Known rows, with every step that occurs
sugi -> kinor -> lodite -> bepe -> fabu -> biku -> galir: [-15.5   8.4  22.0  34.8  -8.1   0.3  -4.3 -11.1   2.7 -52.3 -19.2  18.1
  -6.3  14.9  -3.7   0.1  -2.2  25.3  19.0   9.5  15.0  -5.3  -2.3 -19.4]
biku -> galir -> bepe -> fabu -> vudag: [ 16.7  -2.0   1.0  14.5   6.0 -49.6  -5.0  34.7  25.6  24.5 -37.7  -9.2
   0.3   1.3  -4.6  -7.3   6.8   2.7   6.8  -1.4  -3.8  -9.0  19.5  40.6]
bepe -> fabu -> pasan: [ 14.7   5.6 -10.2 -17.9  -7.7 -27.7  -3.5  24.8  -5.9  20.8  -9.0   1.3
 -17.3 -52.3   4.8 -14.0  13.9 -16.1  10.0 -21.6   8.6 -32.4   4.4 -10.3]
sugi -> pasan: [ -9.5 -11.7  -9.7 -43.5  10.0 -18.7  14.3 -38.3  -4.4  33.5  44.6  -4.9
  14.5  -1.7   5.9   0.7   5.3 -10.1  -9.9  24.1   2.7 -14.2  -4.2  35.3]
sugi -> kinor -> lodite: [-28.2   4.9   2.0 -20.3 -19.6  30.5  10.3  -4.2  -2.2   9.7  17.9 -25.8
   0.7   9.7   4.4   2.3  25.7  -2.4 -16.3   5.5 -20.3   0.9  -7.1  -0.7]
fabu -> biku -> galir -> kinor -> lodite: [-24.1 -26.2   3.5  25.4 -13.7  11.6  -0.6   0.5  -1.2 -19.4  -9.3   2.7
  20.7   7.1 -20.4  -0.4   6.1  20.0  -7.2   1.2  -2.7  52.5  -9.1 -13.8]
kinor -> fabu: [ 27.1  14.4  -1.4  -3.1 -44.7 -21.3   7.2 -31.0  -8.1  15.5 -28.1 -17.3
  49.3  -5.5   3.7  16.5   8.8  17.6   2.6   0.7  -2.4  -8.2  22.3  39.1]
pasan -> sugi -> kinor -> lodite -> bepe -> fabu -> biku: [ -8.9   4.7   2.0  -9.5   9.1  18.5  -7.5 -18.3   4.5 -14.6   1.7  19.5
  -2.1  84.3  12.1   7.4 -10.1   1.9  -1.7  13.2   8.2  -5.5   8.4 -39.3]
pasan -> sugi -> kinor -> fabu: [ 21.2  19.8  -1.5 -11.6 -16.1   1.8   5.0 -37.5  -6.6   9.2  14.0 -14.4
   5.0  23.7  13.7  19.8   0.9  -3.7 -11.8   9.7  -0.6 -30.4  10.3  46.9]
biku -> galir: [ -9.1   2.0  17.3  21.3  -9.3 -10.6  12.2 -11.5  -2.9 -20.0  -7.3  -6.6
   2.1 -70.3  -9.9   1.9   6.3  25.1  17.8  -1.8  12.5 -23.0  -6.9  32.7]
fabu -> pasan -> sugi -> kinor: [ -7.5   7.9  -4.1 -37.9  36.7  28.1   8.7  -9.7  -7.4  27.1  62.4 -14.9
 -57.9  -6.3  17.2   3.2  -4.8 -33.4 -16.2  -0.2   2.8 -62.3 -23.1  23.6]
lodite -> bepe: [ -7.5   5.8  -4.6 -23.1  -8.8  29.2  10.5  -9.0  -1.1  14.6  -5.4 -14.3
  32.4 -22.7   3.8  -6.5   4.2   4.4  -0.8   2.1 -15.9  23.7   4.5 -18.9]
vudag -> fabu -> biku -> galir -> kinor: [  3.4 -34.5   8.2  31.4  -2.0   5.0  -0.7   0.8  -3.5 -25.7  -5.2   8.2
  10.4 -20.1 -16.4   1.5 -14.5  28.2   6.6   1.4  22.5  21.3 -10.1  11.6]
vudag -> fabu -> pasan: [  4.6   4.1  -1.3 -26.5  34.0 -11.7  10.1  36.9 -14.9  55.4  -0.8 -20.8
   2.5 -62.6   4.2  -5.8  -7.1 -22.0  12.1 -23.4  -4.9 -44.3 -31.7 -15.4]
galir -> kinor -> lodite: [-18.8 -27.0  -9.6  -0.6 -22.9  18.0   4.2   4.6  -1.3   3.9   1.9 -12.4
  25.9  -3.9 -14.7  -1.7  17.7   9.0 -18.6  -2.1 -14.0  55.7   0.0  -3.7]
biku -> galir -> kinor -> fabu -> vudag: [ 25.4 -14.4  -3.8  23.8  -0.2 -52.3  -2.0  -0.2  14.6  48.2 -56.2 -12.0
  33.9  15.6 -10.8  -4.7  -4.6  10.5  -3.6  -5.1   2.6   7.5   9.1  57.4]
biku -> galir -> kinor -> fabu -> pasan: [ 25.0  -2.1  -4.6  16.5 -16.0 -31.5  -6.4   8.3 -15.1  15.6 -27.2   4.2
   9.9 -46.3  -9.1  -7.2  -4.3  -3.4   8.5 -21.8   5.5   2.5  -8.8   5.0]
lodite -> bepe -> fabu -> vudag: [ 11.4  -2.8 -11.5  -9.7  13.5 -34.8  -3.2  17.8  25.2  49.6 -43.8 -13.7
  12.9  18.7   3.5 -17.5   8.5  -5.4  -2.6  -2.1  -3.3  -4.6  22.3  17.6]
sugi -> kinor -> fabu: [ 25.0  22.5   2.2  -8.0 -48.4  -4.5   5.9 -31.2  -7.1   7.1  -9.8 -21.6
  21.7  11.1  13.7  15.6  13.5  10.7  -3.7   8.2  -3.1 -27.0  17.9  43.9]
fabu -> biku -> galir -> kinor: [  2.5 -35.1   5.9  31.2 -14.0   3.3  -2.3  -9.8  -2.4 -30.2  -5.7  13.7
   7.7 -18.0 -17.6   0.2  -9.9  31.6   3.7   1.3  24.6  24.4  -3.4  17.0]
pasan -> sugi -> kinor -> lodite -> bepe: [-29.7   9.0  -5.0 -20.7  11.2  51.1   7.2  -6.4   1.4   5.6  20.2 -10.8
   8.5  20.3   4.6  -6.9   4.5 -13.6 -17.3   8.0 -28.0  38.9 -10.0 -37.6]
bepe -> fabu: [ 15.0   3.3  -7.9 -15.1 -37.6 -17.0  -0.3  -0.7   7.1 -12.5  -5.1  -6.0
   0.0 -26.1   7.7  -1.3  27.9  11.1   4.8   1.3  11.5 -20.1  38.8  20.4]
biku -> galir -> bepe -> fabu -> pasan: [ 16.3  10.0  -0.1   7.1 -10.0 -30.8  -7.9  44.0  -4.2  -8.3  -8.4   7.8
 -24.3 -61.1  -2.4 -10.5   7.9 -10.5  19.3 -18.9  -0.3 -13.4   1.3 -11.8]
kinor -> fabu -> biku -> galir: [  2.9   8.1  25.8  38.1 -12.2 -22.2   2.5 -30.3  -5.8 -29.0 -34.0  13.1
  22.1   0.6  -7.2  15.6 -13.3  36.0  24.2   3.8  19.8 -22.6  -5.5  15.4]

Rows
[ -1.5  -3.0  -8.2  16.9 -35.4   4.3 -10.2  11.6  11.6 -45.2 -18.1  10.2
   9.1 -10.7  -5.7 -17.4  22.9  11.4   1.0   4.4  -2.9  54.2  31.3 -29.3] => biku -> galir -> kinor -> lodite -> bepe -> fabu
[ 18.3   9.2   6.7  21.0 -44.0 -20.0  -6.2  27.3   8.6 -55.2  -4.7   4.0
  -8.8 -39.3  -3.2   3.1  19.4  17.7  18.7   6.5  -0.6   6.5  33.7  18.1] => biku -> galir -> bepe -> fabu
[ -2.4   9.6  -6.6 -33.8  28.3  21.3   4.2  -5.0  -3.0  14.2  59.5  -8.3
 -63.3  -2.2  18.2  -0.9  -0.2 -33.6 -15.1   1.4   6.6 -60.0 -11.7  19.8] => bepe -> fabu -> pasan -> sugi -> kinor
[  3.1 -13.8  -9.1  17.4  10.3 -34.0  -9.6  25.3  27.5  24.9 -48.1  -1.9
  10.5  19.7  -9.4 -23.2   7.9   0.1  -4.3  -2.5  -3.7  30.4  16.3   8.1] => biku -> galir -> kinor -> lodite -> bepe -> fabu -> vudag
[-28.2  11.2  -4.7 -20.8  31.9  47.6   5.2  15.0  -2.3  17.6  17.7 -11.1
   3.0   9.6   5.0 -10.7  -4.0 -25.1 -12.8   0.5 -30.7  31.6 -24.8 -56.1] => vudag -> fabu -> pasan -> sugi -> kinor -> lodite -> bepe
[  7.8  13.8  24.2  32.3  -5.0   2.2  -1.2   8.1  -2.8 -43.5  13.0   8.5
  -6.6   9.1  -4.0  25.4 -20.5  14.5  15.8  12.5 -11.1   1.6  -8.2  18.1] => pasan -> sugi -> kinor -> fabu -> biku -> galir -> bepe
[  8.1  -7.4  -9.1   0.8  51.0 -11.9  -0.1 -11.1 -10.2  18.8  29.8  10.5
 -23.6 -19.9  -5.3   4.1 -26.5 -25.2  -8.6 -14.0   9.7 -13.7 -21.8  19.9] => biku -> galir -> kinor -> fabu -> pasan -> sugi
[  2.8   6.8  27.9  29.4  -4.1   0.1   3.4  29.1  -2.4 -34.8  -1.3  -1.6
  11.4 -19.7  -8.3  21.3 -16.7  23.0  25.5   7.6 -12.7   3.6 -12.9   4.9] => vudag -> fabu -> biku -> galir -> bepe
[ -9.4   0.0 -16.6 -24.4  56.7   3.9  -1.4   5.7  -2.4  22.5  36.7   9.9
 -33.2  -5.3   2.6  -6.1 -13.5 -40.8 -12.0 -11.9  -2.6  -6.6 -14.5 -18.7] => kinor -> lodite -> bepe -> fabu -> pasan -> sugi
[  1.2  -2.2 -15.8 -28.2  55.8  -8.8   1.0  -0.3  -4.3  26.8  43.3   5.1
 -41.2 -21.8   5.7  -0.8 -13.4 -36.7  -9.1 -13.7  10.9 -39.0 -10.7   8.6] => bepe -> fabu -> pasan -> sugi
[  7.6   3.5 -12.2 -22.8  51.9 -10.5   4.5 -13.7 -11.2  41.4  31.6   0.8
 -17.7 -10.6   4.2   9.2 -22.2 -33.5  -9.9 -14.0   3.5 -32.8 -19.3  18.5] => kinor -> fabu -> pasan -> sugi
[ -3.2   2.5  21.3  31.8  -8.1 -19.7  -0.7 -16.1   1.2 -41.3 -22.5  17.4
  -2.1 -10.0  -5.5   6.5  -4.1  32.1  25.4   4.1  27.6 -28.4   2.8   5.9] => bepe -> fabu -> biku -> galir
[-20.5 -11.4 -10.1  -5.2 -14.5  39.3   2.5   3.2   0.6   0.0  -7.8  -5.9
  37.7   1.9  -8.9 -12.9   7.9   4.0 -14.3   1.7 -26.0  80.9   0.1 -42.5] => galir -> kinor -> lodite -> bepe
[-28.9  10.1  -6.7 -20.8  18.8  44.9   4.0   3.8  -1.8  13.7  17.6  -7.2
  -0.1  12.3   4.4 -12.4   1.3 -23.3 -15.0   0.0 -29.5  34.9 -18.4 -49.4] => fabu -> pasan -> sugi -> kinor -> lodite -> bepe
[ 11.9  12.0  25.5  36.5 -24.6 -10.4  -0.4  12.4  -3.4 -41.8 -12.8   5.8
  19.0  -8.3  -9.3  23.7 -12.9  28.2  24.0   8.4 -11.9  13.4  -0.8  14.0] => kinor -> fabu -> biku -> galir -> bepe
[-25.7   5.3  -6.0 -19.0  13.3  23.0   1.5   4.8   0.1   7.6  34.8  -9.0
 -30.9  20.5   5.3  -1.6  14.4 -25.3 -20.0   0.0 -13.4  -6.7 -11.9 -11.7] => bepe -> fabu -> pasan -> sugi -> kinor -> lodite
[ 13.0   2.3   9.0  -1.7 -19.9  -8.0  -5.1  -0.8   2.3 -19.9 -11.5  14.4
  11.4  50.4   7.5  18.4  -5.0  19.9  14.8   9.3   9.2 -14.7  20.3 -10.6] => galir -> bepe -> fabu -> biku
[ 19.8  -2.9  -5.7  -1.6   3.8 -46.4  -4.1  33.6  24.7  41.0 -34.0 -15.1
   4.8  12.5   0.7  -5.5   9.1  -3.5   0.6  -1.5  -8.8  -9.4  23.6  39.8] => galir -> bepe -> fabu -> vudag
[ 21.5  -9.9   4.4   7.9 -23.7  -8.5  -3.7 -35.8  -8.4   4.9 -30.3  10.8
  44.6  65.1   0.9  21.5 -17.7  28.5   3.6   5.8  17.4   1.2   9.8   6.1] => galir -> kinor -> fabu -> biku
[ -1.4  10.0  24.2  33.0   8.2  -9.0   1.5 -35.4  -5.4 -30.6  -8.3  13.7
  -3.6  17.6  -2.6  17.2 -20.6  23.3  15.9   8.9  21.0 -34.4 -12.5  19.0] => pasan -> sugi -> kinor -> fabu -> biku -> galir
[ -5.0  11.8  -8.1 -32.5  31.0  30.2   1.5  -3.7  -2.5  10.4  55.4  -4.4
 -58.6   2.9  18.8  -5.1  -2.2 -35.5 -15.2   2.2   0.5 -44.0 -12.4   3.9] => lodite -> bepe -> fabu -> pasan -> sugi -> kinor
[ -6.6   9.8 -11.9 -11.5 -13.2  18.5  -5.8   3.5  11.3 -24.8  10.4   3.5
 -10.0  16.7   8.3 -10.8  18.6  -9.7  -9.2   8.8  -8.1  24.4  26.3 -26.4] => pasan -> sugi -> kinor -> lodite -> bepe -> fabu
[-18.8 -24.7   1.7  29.3 -21.8   4.9  -5.6   4.7   2.9 -32.6 -12.9   8.4
  15.9  11.3 -19.0  -4.0  11.1  19.8  -6.0   1.2   0.0  55.4   1.7 -16.1] => bepe -> fabu -> biku -> galir -> kinor -> lodite
[ -7.1   8.4  -2.1 -37.8  48.2  29.3  10.4   1.3  -8.2  30.0  62.8 -17.6
 -53.5  -7.3  17.9   4.7 -10.5 -36.6 -14.0  -0.4   1.0 -65.4 -29.5  18.0] => vudag -> fabu -> pasan -> sugi -> kinor
[ 21.1  18.9  -3.5 -12.8 -15.5 -19.4  -0.3   3.2 -16.2  34.6 -11.8  -8.7
  -2.1 -25.5   8.9  -1.9   4.0 -16.5   4.4 -16.7  -1.3 -36.8  -9.7   6.2] => sugi -> kinor -> fabu -> pasan
[  5.5 -31.1   2.3  36.2 -19.3   5.2  -8.8  -4.0   2.7 -46.5 -12.8  22.1
   6.3  -7.8 -16.3  -8.3  -6.4  29.7   5.2   3.7  21.5  43.6   7.6  -2.7] => lodite -> bepe -> fabu -> biku -> galir -> kinor
[  1.2  12.9 -10.5 -14.0  -5.0  -3.1  -8.0  30.2  -3.2  10.2  -6.8   4.2
 -20.3 -24.8   6.7 -22.9  15.1 -24.8   3.2 -15.9  -7.1  -2.7  -0.8 -44.4] => sugi -> kinor -> lodite -> bepe -> fabu -> pasan
[ -0.7  -9.2  -0.8   2.0 -13.9   9.0 -10.2  -9.7   4.4 -19.4 -22.2  21.7
  22.5  68.9   2.6   1.7  -4.4  18.0   2.2   8.5  10.5  23.7  17.3 -43.5] => galir -> kinor -> lodite -> bepe -> fabu -> biku
[ -6.1 -12.0 -20.9 -15.5  52.5   6.8  -5.3   8.9  -1.6  14.7  39.1  14.6
 -34.5  -3.1  -2.1  -9.4 -14.8 -38.8 -17.0 -11.5   2.4  11.2 -13.2 -19.0] => galir -> kinor -> lodite -> bepe -> fabu -> pasan -> sugi
[ -5.6   6.5   4.8  -6.4 -13.1  14.1  -6.8 -14.1   4.2 -16.8 -14.9  14.8
   8.9  75.5  12.0   4.8  -0.6  11.4   3.9  11.8   8.0  -3.7  13.8 -41.9] => sugi -> kinor -> lodite -> bepe -> fabu -> biku
[-24.3 -11.4  -0.2  13.8  -8.0  35.7  -1.0  -2.0   1.4 -16.2 -16.8   7.4
  35.0  17.0 -12.1 -11.1  -3.1  13.1  -4.9   4.0 -17.2  77.4  -7.2 -52.6] => fabu -> biku -> galir -> kinor -> lodite -> bepe
